Each row was made from one walk, in order. Every step used is in the known rows, and no mark comes twice. Write each row's walk.
(in the rows, 128 means zero)
Known rows
n > h: [164 111 140 102 110 111 115 124 129  98 122 143 110 119 131 114 121 175
 112 136 109 103 185 156 158  90 105 165 120 105 152 196 132 140 147  98
 117  86  62 149 146 112]
n > m: [167 105 141 119 124 129 111 127 124 128 127  87 126 125 133 120 113 175
 109 109 113  84 163 143 143 119  82 169 125 115 144 168 140 131 144 107
 110 103  84 158 113 134]
z > m > n: [155 127 105 115 137 137 139 130  98 180  96 205 189 101 112 180 104 157
 130 118 128  65 173 129 119 147 150 161 113 100 154 149 128 149 130 109
 139  68 141 115 132  64]
l > m > n > h > g: [140  78 111 141  99 117 113 114 129 164 129 126 182 178 105  58 121 161
 109 114 138 136 154 148 107 112 192 120 136 147 158 196 143  98 137  80
 153  61  96 124 174  25]
n > h > g: [145  84 139 110  98 126  87 113 134 109 120 183 117 154 125  79 120 163
 110 147 115 134 175 150 159  74  97 155 130 143 143 194 134 116 170  99
 123  93  89 116 134  99]
l > m > q: [147 165 110  91 115  50 123 129 104 156  95  70 115 124 106 103 130 159
  98 100 145  91 188 126 122 115 237 123 118 128 151 112 144 189 132 127
 150  77 103 156 142  81]
z > m > l: [143 134 126 131 134 127 112 144 107 176  61 214 128  83 108 161 117 153
 118 138 140  78 168 111 161 153 160 158 114 100 130 132 123 176 118 137
 133  73  92 136  85 143]
h > k > m: [ 89 145  59 112 135 118 129 176 114 116 144  78  86 172 136 134 122 132
 113 142 131 107 168 161 129 139 129 150 142 142 144 125 143  99 129 108
  99  89 135 168 119 117]
k > h: [110 117 135  93 142 171 125 162 117 110 168 110 102 109 131 141 128 151
 108 128  80  75 167 149 178 116 137 133 125 122 124 123 132 138 122 122
 135  93 103 131 114  93]
n > m > z: [185 105 161 123 121 137 113 119  95 103 122 119 146 107 111 128 108 168
 110 134 161 114 184 156 137 116  82 150 118 128 134 128 133 116 156 112
 107 107  96 184 122 154]
g > h > k: [129 120  66 123 134 135 139 121  95  93  96 175  83  86 164 138 123 161
 106 119 113 110 146 129 176 155 118 193 144 117 122 150 134  77 179 117
 111  98 124 151  70 114]
z > m: [164 133 130 105 121 117 122 142 103 169  86 197 106  98 125 155 111 159
 127 142 107  73 200 129 138 114 140 171 111  97 147 142 133 175 121 115
 134  77 126 129 109 122]
m > n: [148 134  93 116 143 131 127 129 104 138 125 145 188 119 121 149 113 153
 108 110 127  83 154 144 146 155 127 153 119 112 149 138 128 142 139 115
 132  82 103 118 148  57]
l > m > z: [157 157 134 131 123  99 128 141  74 130  95 107 123 109 107 108 121 149
  97 141 152 115 206 154 122 115 194 116 115 130 142  85 144 139 106 114
 143  84 101 190 159 105]
h > g > m: [125 145 123 114 105 131 115 112 120 140 107 189 137 134 132  61 124 141
 115 133 100 132 162 109 139 178  89 142 144 144 117 151 144 102 160 134
 136  97 122 119  80  84]
h > n > m: [201  65 129 101 134 124  94 134 124 124 114 137 107 163 133 121 120 177
 101 105 120 104 175 133 142 127  30 147 112 115 149 170 133  77 145 102
 114  98 163 145 127 133]
l > m: [132 152 121 124 121  80 113 146 104 156 102  80 104 131 130  98 123 158
  98 123 101  87 190 144 125 111 201 123 124 113 152 123 150 162  96 117
 153  80  83 162 153  82]
k > h > n > m > l: [165  36 132 118 154 187  94 158 141 119 143 120 135 152 114 135 134 171
  89  91 131 100 130 122 184 165  63 113 117 124 112 156 121  73 138 127
 121  89 136 138  84 137]
n > m > k: [154 121 140 136 136 151  86 114 134 144 110  85 128 186 118 123 115 153
 101 100 153  81 151 138 144 100  82 133 137 109 195 164 129 144 140 124
 110 102  67 160  98 159]
z > m > n > h: [185  82 122 114 112 140 134 123 121 157 110 213 186 108 110 163 109 174
 135 123 133  96 164 142 123 125 143 170 113  90 164 212 123 131 139  85
 121  60 115 122 142  80]
h > g > m > q: [136 142 119  83 103 102 117  96 115 127  95 179 154 129 110  77 128 143
 114 113 144 135 153  92 137 190 120 141 145 159 114 142 134 130 192 145
 146  97 132 109  75  73]
h > g > m > z: [146 139 139 121 107 152 118 105  85 108 100 215 161 114 111  80 119 134
 114 154 145 159 186 112 136 181  85 131 136 160 101 110 137  87 168 141
 130 100 127 156  98 100]
n > h > g > m: [141  99 151 114  77 145 116 101 133 110 115 197 138 139 129  52 127 158
 123 137 101 153 167 128 136 151  77 149 144 137 120 206 137  92 169 109
 125  87  91 122  97  92]
h > k: [125 144  46 118 128 118 127 149 108  96 102 124 109 162 148 119 120 153
 106 130 119  98 156 133 155 113 105 171 134 117 154 146 141  73 138 124
 120  95 123 165 116 142]
k > m: [109 160 128 100 135 111 125 168 111 142 156  94  99 136 120 145 118 135
 114 140 121  91 192 163 133 142 134 145 133 131 138 121 141 173 116 110
 111  91 101 144 127  93]
h > n > m > l: [189  65 118 129 143 129  81 131 128 129  87 151 138 158 114 126 126 171
  94  92 158 106 140 114 167 168  57 144 114 116 120 162 122  88 144 127
 109 101 119 135  98 149]
k > h > g: [115  95 136  99 139 184  89 151 116 118 165 143 121 160 128  98 127 141
 104 134  90 106 176 135 181 114 123 130 133 154 111 122 137 130 149 123
 143  92 130 109 108  75]
l > m > g: [145 178 119 145 111  72 141 146 114 181  90  59 115  93 110  72 118 159
 113 132 126  93 162 134 138 122 239 112 125 132 158  87 133 158 122 121
 154  72  97 154 135 100]
g > h > n: [182  96 115  95 143 123 117 127  95 108  91 215  91  91 147 169 125 163
 103 109 114 113 172 133 187 185  70 160 119 113 114 142 124  99 168 112
 111  99 169 112 106  83]

Which walk is each row?
[210  94 129 130 118 125 110 133 126 146 104 123 129 120 110  95 111 177
 118 116 144 114 150 134 153 142  48 129 113 132 150 130 119  80 171 113
 110  89 165 138 109 149]
h > n > m > g
[110 134 131 108 164 197 103 147 125 131 151 104 115 175 118 159 128 132
  97 119 121  77 165 137 181 115 130  99 137 116 172 116 128 151 128 134
 123  89  96 145 102 101]
m > k > h
[163  81  46 124 120 138 127 125 129  90 126 147 176 161 130 123 117 169
 110 115 141 118 130 145 133 125 109 170 132 110 167 213 128  38 160  89
 111  74 106 150 146  99]
m > n > h > k
[170 126 144 140 113 121 122 127 128 145 115  88 132  90 113  89 106 172
 126 121 135  92 139 140 150 119 118 160 130 125 141 131 122 144 168 111
 116  96  95 150  99 152]
n > m > g
[129 123  81 135 101 114 142 155 135 111 148  86  94 130 112  91 119 150
 134 160 156 144 144 170 139 118 145 135 148 153 147 151 121  77 165  90
  92  77 113 163 119 145]
n > h > k > m > g
[149  73 115 120 111 140  98 106 132 126 134 179 198 166 111  93 113 160
 114 120 141 131 148 138 142 109 112 148 129 145 143 205 125  94 175  87
 124  78 100 100 158  41]
m > n > h > g
[159 100 117 133 106 104 129 130 121 145 119 101 169 139 112 103 123 171
 107 101 132 113 150 159 104 119 198 122 123 106 175 190 140 117 114  83
 146  62  71 154 181  39]
l > m > n > h
[165 159 130 133 117 109 134 141 106 186  75 190 116  54 104 134 103 159
 141 153 126  85 181 118 146 125 169 151 114 118 145  99 116 169 150 122
 131  74 136 121  99 134]
z > m > g
[132 127 100 125 121 169 139 110 116 156 121 190 216 130 121  83 116 136
 118 112 124 125 129 106 121 216  97 136 142 143 119 160 135  88 167 127
 139  92 128 113  96  23]
h > g > m > n
[111 126  89 123 137 147 144 144  72  85 133 154 100  81 130 160 119 132
 118 152 179 147 182 162 143 196 138 156 143 153  99  99 131  81 181 106
  81  99 136 181  87 116]
g > h > k > m > z
[196  38 135  61 139 153 103 141 134 109 152  95 122 150 110 148 132 173
 103  75 136 107 174 128 155 144  77 115 113 139 133 150 123  88 178 117
 127  93 189 121 108 112]
k > h > n > m > q
[156 124  72 150 122 133 157 127 105 165  64 221 100  28 137 133 109 163
 141 141 132 104 141 111 160 170 169 180 141 116 116 123 115  92 198 120
 116  73 160 131  50 148]
z > m > g > h > k
[150 156 127 134 127 113 147 110  98 134  97 166 103   9 129 121 112 161
 122 126 127 110 145 131 188 173 153 169 134 127 108  98 113 162 195 122
 120  94  93 129  76  97]
m > g > h
[ 98 158 131 127 147 115 109 167 115 147 136 110 119 115 105 143 125 131
 105 130 160  95 151 139 160 183 161 133 133 131 112 115 129 181 112 132
 101  86  62 152  98 108]
k > m > l
[164 105 137  81  71 105 118  85 136 109 109 187 152 131 104  63 131 160
 120 120 141 160 161 114 136 162 110 138 145 154 126 206 130 125 214 124
 131  84 102 106  92  87]
n > h > g > m > q
[114 149 148 104 148 219 134 132 129 141 142 123 134 148 119 136 132 129
 107 109 106  96 142 123 158 184 112  94 150 111 158 135 129 115 126 149
 130  90  95 146  71  97]
g > m > k > h
[ 95 133  71 113 134 140 144 148 102 112 141 135  76  97 154 149 123 139
 116 136 132 114 159 150 147 187 136 162 153 140 106 132 137  95 161 103
  87  97 124 156  67 104]
g > h > k > m
[166  54 123 124 110 154 107 112 131 166 103 252 198 130 105 121 109 163
 130 122 141 121 163 131 117 108 130 154 122 125 145 208 127 106 172  80
 132  61 134  89 130  55]
z > m > n > h > g
[101 112 144 105 120 205 119 140 122 129 162 166 133 135 132  83 131 135
 116 133  76 122 157 110 155 185 102 124 149 148 105 137 142  86 151 138
 148  95 140 121  71  61]
k > h > g > m
[160  92 111 112 122 138 129 122 121 111 136 152 187 121 114 141 115 171
 112 115 136 104 145 158 145 124 111 155 123 107 160 199 124 121 155  86
 121  76  79 120 162  55]
m > n > h
[103 170  60 134 123 112 144 170 117 142 130  72  98 137 118 102 114 133
 128 164 153 118 137 153 135 148 151 130 142 158 141  96 128  99 152 116
 101  82 137 160  96 131]
h > k > m > g
[153 102  70 117 107 119 121 135 131  74 114 127  99 160 145 110 124 174
 108 142 118 119 158 155 149  82  97 173 133 113 164 208 136  63 150 102
 110  86  99 164 127 145]
n > h > k
[162  96 166 123  82 150 109  96 111  85 104 220 160 118 105  64 121 153
 119 158 151 180 187 135 131 159  73 139 134 155 121 170 133  74 184 116
 120  96 104 150 111 103]
n > h > g > m > z
[145 106 139 143 127 137  99 126 131 131 101 105 134 117 115 118 120 169
 100  99 150  90 131 119 158 148 102 157 128 114 117 165 127 137 142 131
 117 105  43 154  80 145]
n > m > l
[120 180 124 125 127 109 137 166 114 161 146  85 111  83 102 108 113 134
 131 155 143 107 165 155 145 156 166 124 133 153 137  76 122 180 144 111
 110  83 103 140 120  98]
k > m > g
[ 95 130  35 119 143 142 146 169 113 139 157  98 168 175 125 149 117 131
 113 115 159 109 148 150 108 174 136 139 140 142 147 139 137  76 136  99
 103  77 145 160 134  67]
h > k > m > n
[137 141  68 167 117  93 163 123 110 149  82 101  93  66 141  72 123 160
 115 127 134 121 131 127 146 167 232 147 150 134 132 107 128  74 167 118
 133  75 125 163  79 102]
l > m > g > h > k
[107 153  47  85 124  83 140 148 109 116 132  85  98 166 117 140 129 135
 112 119 176 113 171 143 121 153 173 142 138 157 142 124 137 128 167 119
 105  87 139 155 103 119]
h > k > m > q
[131 164 120 129 123 139 140 128 121 126  82 166 149  79 120 113 129 147
 104 116 127 106 120  99 165 223 111 146 135 105 107 140 132 130 127 158
 129  92  59 150  63 108]
g > m > l
[204  49 137 106 131 138 109 109 113 112 103 180 104 100 144 143 120 183
 104  94 120 112 173 135 160 179  40 166 123 116 111 170 130  70 181 102
  99 109 154 120  90 111]
g > h > n > m
[123  97 123 106 118 139 129 143 130 132 176 112 174 136 104 164 115 148
 125 121 149 120 155 181 113 159 130 139 129 127 151 189 129 138 137  79
 102  73  82 133 163  48]
k > m > n > h
